What can hang from each mark
V: C K
G: D
C: G V
Y: A N V
K: A V
D: G V
A: K Y
N: Y

Known rows, with every way that one mark hangs from another
{Y N}: [ 0.17 -0.66 -0.26  0.89 -0.10 -0.50 -0.98  0.25 -0.07 -0.61  1.79  0.29
  0.87 -0.33  0.99  1.33  0.61  0.59 -0.26 -0.84 -0.32  0.71 -1.52  0.48]
{V C K}: [-0.69  0.78  0.67  0.53 -0.03 -1.04  1.41  0.23 -0.43  1.49 -1.30 -2.37
 -2.15  0.35 -0.13  0.26 -1.78  0.47 -0.26  1.78 -0.06  2.16 -0.48  1.59]
{K {V C}}: [-0.28  1.36  1.29 -0.66  0.75 -0.89  0.36  0.16  0.37  0.74  0.34 -1.05
 -0.49  1.08 -1.06 -0.62 -2.66  0.03 -0.61 -0.34 -0.34  0.12  0.57 -0.85]
{N {Y {A K} V}}: [ 0.71 -3.24 -1.54 -1.85  0.01 -0.95 -0.89  1.74 -1.36  2.15  1.01 -1.67
 -1.24 -0.06 -0.50  0.84 -0.38  2.69  2.07 -1.79  1.02  0.93 -1.32 -0.26]
{D {V C}}: [ 0.61  0.32  0.44 -0.19  0.65 -0.07 -0.13  0.27  0.45  1.61  0.40 -0.04
 -2.16  0.01  0.24  0.17 -2.63  0.61 -0.08 -0.21  0.12  0.89  0.33  1.23]
{K A}: [ 0.56  0.71 -0.62 -0.38  0.03 -0.13 -1.56  0.17  0.58  0.56 -1.24 -1.12
  0.52 -0.86  0.00 -1.86 -2.18 -0.62 -0.75 -0.80  0.30  0.03  0.51 -0.52]
{K {A {Y V}}}: [ 0.81  0.25 -0.79 -1.75  1.09 -0.98 -3.06  2.70  0.60  1.73 -1.83 -0.91
  1.17 -0.39 -1.33 -2.43 -1.93  0.01  0.61  0.79  0.99 -0.50  0.20 -0.53]
{K {A Y} {V {C G}}}: [ 0.72  1.94  1.17 -0.62  1.47 -1.21 -2.13  0.14  1.39  3.85 -0.32 -2.56
  0.34  0.32 -2.53 -3.92 -6.17  0.00 -2.19  0.27  1.04 -1.18 -0.01  1.09]
{G {D {V K}}}: [ 0.32 -0.50 -1.70  1.80  0.00  0.97 -0.13 -0.32  0.14  1.01 -2.12 -1.00
 -1.98 -0.92  1.99 -0.69 -0.14  0.30  1.80  0.25  0.26  1.91  1.26  1.67]
{C {G D} {V K}}: [-0.82 -0.66 -1.88  2.21 -0.76  0.12  1.46 -0.43 -0.90  2.72 -0.40 -1.44
 -0.49 -2.27  0.40 -1.41  0.10  0.63 -0.33  0.95 -0.29  1.02  0.28  2.30]
{K {A {Y N}} {V C}}: [ 0.58  1.57  1.17 -0.19  1.86 -2.16 -2.52  1.17  1.23  1.68  0.79 -1.33
  1.05  0.88 -0.85 -2.49 -4.25  0.34 -0.86 -0.92  0.59  0.72 -0.59 -0.48]
{V {C {G D}} K}: [-0.21  1.12 -0.83  1.06 -0.17  0.11  0.25 -0.72 -0.79  2.50 -0.98 -3.42
 -1.21 -1.65  0.35 -0.41 -2.48 -0.04 -0.86  2.01  0.48  1.46 -0.54  3.44]
{K {A Y} {V C}}: [ 0.29  2.19  1.44 -1.07  2.13 -1.71 -1.62  0.74  1.35  2.44 -0.95 -1.70
  0.30  1.21 -1.98 -4.00 -5.19 -0.09 -0.77 -0.06  1.00 -0.27  1.08 -1.17]
{K A {V C}}: [ 0.32  2.10  0.71 -0.89  0.75 -1.06 -1.38  0.30  0.96  1.41 -0.81 -2.09
  0.12  0.15 -1.02 -2.46 -4.82 -0.49 -1.38 -1.26  0.09  0.24  1.21 -1.48]
{K {A {Y N}}}: [ 0.77  0.19 -0.17  0.35  1.29 -1.32 -2.86  1.09  0.96  0.87  0.72 -0.59
  1.37 -0.22  0.14 -1.90 -1.79  0.28 -0.31 -0.40  0.94  0.43 -1.05  0.32]
{D {V C K}}: [ 0.16  0.25  0.32  1.05  0.18 -0.22  0.84  0.27  0.37  2.32 -1.51 -1.64
 -3.40  0.27  0.64  0.21 -2.53  0.82  0.20  0.98  0.13  2.21 -0.11  2.24]
{G {D V}}: [ 1.01 -0.38 -1.59  0.37  0.54  1.29 -1.24 -0.29  0.23  0.34 -0.21  0.59
 -0.76 -1.30  1.63 -0.81 -0.57  0.03  1.50 -1.05  0.33  0.36  1.66  0.46]
{V C {K {A Y}}}: [-0.11  1.68  0.76  0.02  1.32 -1.84 -0.42  0.86  0.60  2.99 -2.68 -3.09
 -1.33  0.35 -0.94 -2.82 -4.25  0.25 -0.26  2.01  1.09  1.71 -0.08  1.36]
{C G}: [ 0.17 -0.11 -0.18  0.55 -0.53  0.50 -0.60 -0.66  0.05  1.64  0.54 -0.69
  0.10 -0.88 -0.55 -0.08 -1.07  0.05 -1.46  0.45  0.06 -0.82 -1.10  2.11]
{D G {V {K {A Y}}}}: [ 2.20  1.18  0.43  1.80  0.83 -1.12 -1.54  0.47  1.60  4.32 -2.68 -2.59
 -2.19  0.86  1.06 -4.60 -4.08  1.03 -0.65 -0.56  1.99  0.93  0.42  1.51]
{N {Y V}}: [ 0.32 -1.79 -0.90 -1.25  0.31  0.70 -0.04  0.77  0.01  2.71  0.16  0.05
  0.50 -0.59 -0.39  0.21  0.31  0.80  1.69 -0.33 -0.39  0.18  0.00 -1.04]
{A K {Y N}}: [ 0.69 -1.40  0.17  0.33  1.11 -1.98 -0.84  1.23 -0.65  0.47  1.45 -0.30
 -1.03  1.15 -0.60 -0.84 -0.05  1.62  1.13 -0.56  1.18  0.24 -1.91  2.30]
{V K}: [-0.54 -0.10  0.02  1.32 -0.44 -0.37  0.98 -0.01 -0.12  0.75 -1.85 -1.52
 -1.27  0.26  0.25 -0.08  0.17  0.40  0.28  1.15 -0.14  1.39 -0.27  1.11]
{D G {V {K A}}}: [ 2.16  1.08 -0.43  1.99 -0.53 -0.41 -1.40 -0.09  1.29  3.54 -2.70 -2.82
 -2.31 -0.11  1.99 -3.25 -3.65  0.68 -1.34 -1.69  1.18  1.21  0.47  1.25]
{G {D {V C {K A}}}}: [ 0.90  1.30 -1.56  0.73  0.61  0.08 -1.25  0.11  0.53  2.36 -2.68 -3.03
 -2.14 -1.76  1.65 -2.20 -4.40 -0.18  0.42  0.13  0.75  2.44  1.46  1.40]
{Y V}: [ 0.17 -0.54 -0.84 -1.08 -0.29 -0.04 -0.97  2.00 -0.41  0.20 -0.59 -0.23
  0.39 -0.58 -0.41  0.71  0.74  0.37  0.38  0.39 -0.15 -0.22 -0.16 -0.24]
{A {Y N {V {C G}}}}: [ 0.43 -0.16  0.21 -0.65  0.93 -1.32 -2.58  2.40 -0.38  2.80  2.28 -1.36
  0.66 -0.67 -1.37  1.20 -2.12  1.36 -0.97  1.78  0.71  0.15 -3.00  3.16]

Rows
[-0.67 -0.74 -0.45  1.98  0.52 -2.23 -0.04  1.60  0.50  2.52 -0.42 -0.80
  0.15 -0.44  0.09 -2.46 -0.91  1.34 -0.07  0.33 -0.01  2.23 -0.91  0.78]
{C {V {K {A {Y N}}}}}
[ 0.31  0.55 -0.98  0.94  0.53  0.22  0.31 -0.06 -0.22  1.90 -1.56 -1.82
 -2.86 -0.94  1.54 -0.44 -2.10  0.46  1.21  0.75  0.39  2.44  0.90  2.15]
{G {D {V C K}}}
[ 0.05 -0.01 -0.32 -2.19 -0.08 -1.45 -1.77  2.97 -1.26  0.48  1.22 -1.77
  0.09 -0.62 -0.31  2.68 -1.78  1.54 -0.26  0.52  0.65  1.46 -1.32 -0.22]
{Y A {V C}}
[-0.13  1.66 -0.01  0.25  0.05 -1.26 -0.23  0.38  0.26  2.05 -2.63 -3.53
 -1.63 -0.58  0.02 -1.35 -3.96 -0.14 -1.04  0.87  0.30  1.93  0.08  0.86]
{V C {K A}}
[ 0.49 -2.71 -0.73 -0.84  0.36 -0.87  0.28 -0.11 -1.01  2.03  1.64 -1.51
 -1.40  0.39 -0.03  0.10 -1.06  2.41  1.44 -2.13  1.19  1.06 -1.12  0.04]
{N {Y {A K}}}
[ 0.04  0.71 -1.62 -0.05 -0.55  0.02 -0.77  1.25 -1.25  2.76 -1.42 -3.67
 -0.93 -2.24 -0.12  0.29 -1.97  0.27 -0.29  2.40  0.25  1.14 -0.51  3.25]
{Y {V {C {G D}} K}}
[ 0.89  0.61 -0.26 -1.55  1.45 -2.05 -3.65  3.24  0.24  1.90  0.52 -1.62
  1.03 -0.71 -0.76 -0.70 -3.25  0.65 -0.18  0.59  0.92  0.81 -1.52  0.35]
{K {A {Y N {V C}}}}
[ 0.84 -1.43 -0.47 -1.76  0.90 -1.65 -0.95  2.95 -1.02  1.30 -1.10 -0.71
 -1.48  0.84 -2.03 -1.55 -0.19  1.26  1.98  0.72  1.43 -0.86 -0.75  1.49]
{A K {Y V}}
[ 0.44 -1.77 -0.28  0.52 -0.24 -2.21 -1.91  1.22 -0.94 -0.81  2.39 -1.45
 -0.42  1.14  0.31  1.00 -0.80  2.43 -0.18 -3.15  0.59  1.13 -1.88  0.14]
{Y {A {K V}} N}
[ 0.18  0.56  1.75 -1.25  1.95 -2.43  0.57  1.00 -0.37  1.79 -0.18 -1.34
 -2.40  2.43 -2.70 -3.09 -3.47  1.18  0.79  0.02  1.27 -0.47  0.40  0.85]
{A {K {V C}} Y}
[-0.35 -0.51 -1.77  0.75 -0.25  0.46  0.37 -0.26 -0.79  1.82  1.39  0.03
  0.74 -2.63  0.01 -1.40 -0.01  0.27 -0.57 -0.04 -0.21 -0.29  0.78  1.16]
{C {G D} V}
[ 0.13 -0.70 -0.60 -1.18 -0.07 -1.89 -2.89  3.19 -1.34 -0.27  2.90 -1.63
  0.89 -0.99  0.71  4.01 -1.23  1.98 -0.55 -0.28  0.37  2.23 -2.85  0.09]
{Y A N {V C}}
[-0.25 -1.05 -0.42  0.99  0.45 -1.43 -1.14  2.83 -0.14  1.30 -0.54 -1.20
 -0.03  0.42  0.03  0.61  0.99  1.58  1.40  1.99  0.36  1.67 -2.20  1.77]
{A {Y N {V K}}}
[ 0.47  0.27  0.79 -0.46  0.15 -1.23 -0.17 -0.24 -0.56  2.47  0.37 -2.48
 -2.26  0.74 -2.24 -1.58 -4.12  0.82 -1.73 -0.74  0.53 -0.84 -0.67  2.64]
{A {K {V {C G}}}}
[ 0.62  0.64 -0.52 -0.39  0.55 -0.69 -0.32 -0.40 -1.08  2.00  0.50 -2.82
 -1.56 -0.47 -1.27 -2.28 -3.83  0.45 -0.71 -0.89  0.97 -0.90  0.39  2.49]
{A {K {V {C {G D}}}}}
[-0.47 -1.31 -1.21  0.05 -0.98 -1.02 -1.16  2.75 -1.06  0.53 -1.15 -2.51
 -0.43 -0.42  0.46  2.26  0.36  1.88  0.58  1.03  0.43  2.33 -1.41  0.31]
{Y A {V K}}
[ 1.33 -0.52 -1.84  0.97 -0.04  1.79 -1.84 -0.84  0.36  1.87  0.24 -0.21
 -0.59 -2.00  1.13 -0.70 -1.41  0.04 -0.13 -0.49  0.58 -0.44  0.57  2.69]
{C {G {D V}}}
[ 1.22  0.13 -2.53  1.98 -0.45  1.41 -2.43 -0.70  0.91  3.26 -2.70 -2.90
 -1.41 -2.70  1.48 -2.57 -3.39 -0.17 -0.60 -0.19  0.81  0.98  0.64  3.23]
{C {G {D {V {K A}}}}}
[ 0.49 -1.12  0.78  0.62  1.28 -2.19 -0.96  1.09 -0.01  0.68  1.00 -0.26
 -0.64  2.15 -1.19 -2.01 -0.79  1.62  0.99 -1.49  0.75 -0.25 -1.03  1.01]
{A {K V} {Y N}}
[-0.34  0.09 -2.46  1.80 -0.78  0.02 -0.27 -0.24 -0.30  3.19 -1.59 -2.47
  0.14 -3.29  0.40 -3.10 -1.99  0.02 -1.08  0.29  0.03  1.14  0.71  1.66]
{C {G D} {V {K A}}}
[-0.03  1.30  1.08 -0.07  0.13 -0.30 -0.21 -0.68  0.38  2.49  0.97 -1.75
 -0.35  0.26 -1.63 -0.82 -3.62  0.24 -2.16  0.05 -0.05 -0.75 -0.39  1.33]
{K {V {C G}}}
[ 0.17  0.58 -1.04  0.11 -0.35 -1.68 -2.36  2.60 -0.25  1.75 -1.34 -3.39
 -0.25 -1.40  0.56  0.72 -2.73  0.62 -0.85  0.59 -0.10  2.60 -1.66  1.20]
{Y N {V C {K A}}}
[ 0.76 -0.57 -1.89  2.29 -0.47  1.47 -0.80 -0.93  0.23  2.81 -1.53 -1.69
 -1.99 -1.75  1.45 -0.79 -1.18  0.40  0.09  0.62  0.49  0.98  0.18  3.71]
{C {G {D {V K}}}}
[ 1.53  0.39  0.34  2.38 -0.63 -0.23  0.13 -0.38  0.47  3.02 -1.41 -1.63
 -2.93  0.64  2.04 -1.44 -1.50  1.29 -0.57 -0.76  0.83  1.21  0.03  1.72]
{D G {V K}}
[ 2.01  2.11  0.44  1.30 -0.03 -1.17 -1.04  0.17  0.94  4.18 -2.21 -3.63
 -3.09 -0.12  1.55 -2.81 -5.52  0.66 -1.93 -1.14  1.21  1.88  0.37  1.66]
{D G {V C {K A}}}
[ 0.54 -2.16 -0.81 -2.58  0.57 -1.57 -0.34  2.10 -1.65  2.97  1.57 -2.54
 -2.00 -0.13 -0.88  1.23 -2.45  2.85  1.39 -1.16  1.15  1.57 -1.46  0.21]
{N {Y {A K} {V C}}}
[-0.31 -0.16  0.27  0.21  0.89 -2.20 -0.76  3.04 -0.47  2.07 -0.03 -2.04
 -0.80  0.35 -0.49  1.04 -0.94  1.59  0.83  2.46  0.38  2.39 -2.25  2.24]
{A {Y N {V C K}}}
[ 0.10  0.01 -0.14  1.69  0.66 -1.51 -1.87  1.09  0.98  1.64 -1.34 -2.16
  0.10  0.06  0.49 -1.94 -1.62  0.66  0.07  0.78  0.71  1.84 -1.48  1.41]
{V {K {A {Y N}}}}
[ 0.09  1.44 -0.15  0.90 -0.51 -0.66 -0.83 -0.27  0.33  3.59 -2.11 -4.35
 -1.29 -1.32 -0.59 -1.46 -4.99 -0.04 -2.59  1.41  0.44  1.22 -1.16  3.08]
{V {C G} {K A}}
[ 0.33 -0.75  0.57 -0.25  0.27 -2.85 -1.31  1.45 -1.22 -0.18  2.87 -2.30
 -1.25  1.06 -0.18  1.37 -2.86  2.45 -0.65 -2.54  0.77  1.86 -2.10  0.54]
{Y {A {K {V C}}} N}
[ 0.12  1.16  0.49  0.88  1.06 -2.31 -1.31  1.24  0.60  2.36 -0.86 -2.95
 -0.66  0.14  0.01 -1.41 -3.64  0.79 -0.49  1.23  0.98  2.45 -1.84  1.73]
{V C {K {A {Y N}}}}
[ 0.81 -1.14 -0.86 -1.93 -0.67 -1.77 -2.00  2.75 -2.15  2.22  1.18 -3.56
 -1.85 -0.94 -1.52  1.64 -3.30  2.30 -1.29  0.14  1.42  0.43 -2.50  3.18]
{Y {A K} {V {C G}}}
[ 0.24 -1.73 -1.38 -0.46 -0.68 -1.18 -3.12  3.01 -0.99 -0.81  2.53 -0.74
  1.58 -1.02  1.18  3.66  0.82  2.11 -0.02 -0.98  0.18  1.62 -2.74 -0.30]
{Y A N V}
[ 0.17 -0.04 -0.36 -0.93  0.22 -1.19 -1.78  2.52 -0.86  0.31  1.82 -0.79
  0.32 -0.83  0.08  2.52 -0.80  0.88 -0.27  0.28 -0.26  1.17 -2.01  0.57]
{Y N {V C}}
[ 0.28 -2.19 -1.27 -1.60  0.19  0.01 -1.20  1.42 -0.43  2.11  1.48 -0.84
  0.80 -0.65  0.17  1.73  0.08  2.16  1.40 -0.94  0.34  1.13 -1.13 -1.67]
{N {Y A V}}
[ 0.17  1.56 -0.25 -0.07  0.49  0.26 -0.99 -0.80 -0.20  1.91  0.71 -2.04
  0.40 -0.94 -0.67 -1.41 -3.18 -0.31 -1.23 -0.09  0.23 -0.54  0.85  1.06]
{K {V {C {G D}}}}
[ 0.40 -0.11  1.45 -0.26  1.77 -2.89 -0.63  1.35 -0.40  1.28  1.81 -1.22
 -1.51  2.22 -1.56 -1.54 -2.81  1.60  0.45 -0.88  1.03  0.33 -1.31  1.50]
{A {K {V C}} {Y N}}
[-0.39 -2.46 -1.32 -0.19 -0.34 -0.24 -0.14  1.43 -0.46  2.96 -0.40 -2.30
 -0.38 -0.35  0.45  1.66  0.29  2.42  1.67  0.15  0.21  2.64 -1.46 -0.49]
{N {Y A {V K}}}
[ 2.05  1.38  1.14  0.21  0.41 -0.60 -0.36  0.01  0.39  2.88  1.07 -0.93
 -2.39  0.47  1.19 -0.87 -3.68  0.86 -1.36 -1.42  1.07  0.36  0.23  1.16]
{D G {V C}}
[ 0.31  0.06  0.35 -1.26  1.44 -1.89 -1.94  3.19 -0.44  1.33  1.82 -0.61
  0.55  0.19 -0.82  0.94 -1.13  1.15  0.57  1.34  0.52  0.78 -2.07  1.26]
{A {Y N {V C}}}
[ 0.53 -2.19 -0.80  0.20 -0.43 -2.04 -1.72  1.40 -1.47 -1.03  2.52 -1.46
 -0.77  0.02  0.76  2.00 -0.12  2.36 -0.07 -2.11  0.98  1.50 -2.82  1.37]
{Y {A K} N}
[ 1.03  1.10 -0.21 -2.00  1.00 -1.08 -3.11  2.36  0.39  3.94 -0.69 -2.53
  0.40 -1.26 -2.20 -2.12 -4.91  0.13 -1.41  1.81  1.36 -0.74 -1.26  1.98]
{K {A {Y {V {C G}}}}}
[-0.46  0.74  0.45  1.15 -0.64 -0.47  0.91 -0.46 -0.31  3.04 -0.71 -3.20
 -1.94 -0.55 -0.58  0.19 -2.87  0.56 -1.82  2.16  0.23  1.22 -1.71  3.74]
{V {C G} K}
[ 0.47 -1.09 -0.69 -2.63 -0.14 -2.32 -1.47  3.42 -2.23  0.64  0.72 -2.63
 -2.01 -0.15 -1.04  1.72 -2.27  2.25  0.27 -0.41  1.33  1.32 -1.58  1.12]
{Y {A K} {V C}}
[ 0.41  1.27 -0.82 -0.26  0.39  0.46 -0.92 -0.73 -0.73  1.78  0.93 -1.99
  0.12 -1.94  0.07 -0.45 -2.80 -0.39 -1.03  0.94  0.68 -0.08  0.06  2.39]
{V {C {G D}}}
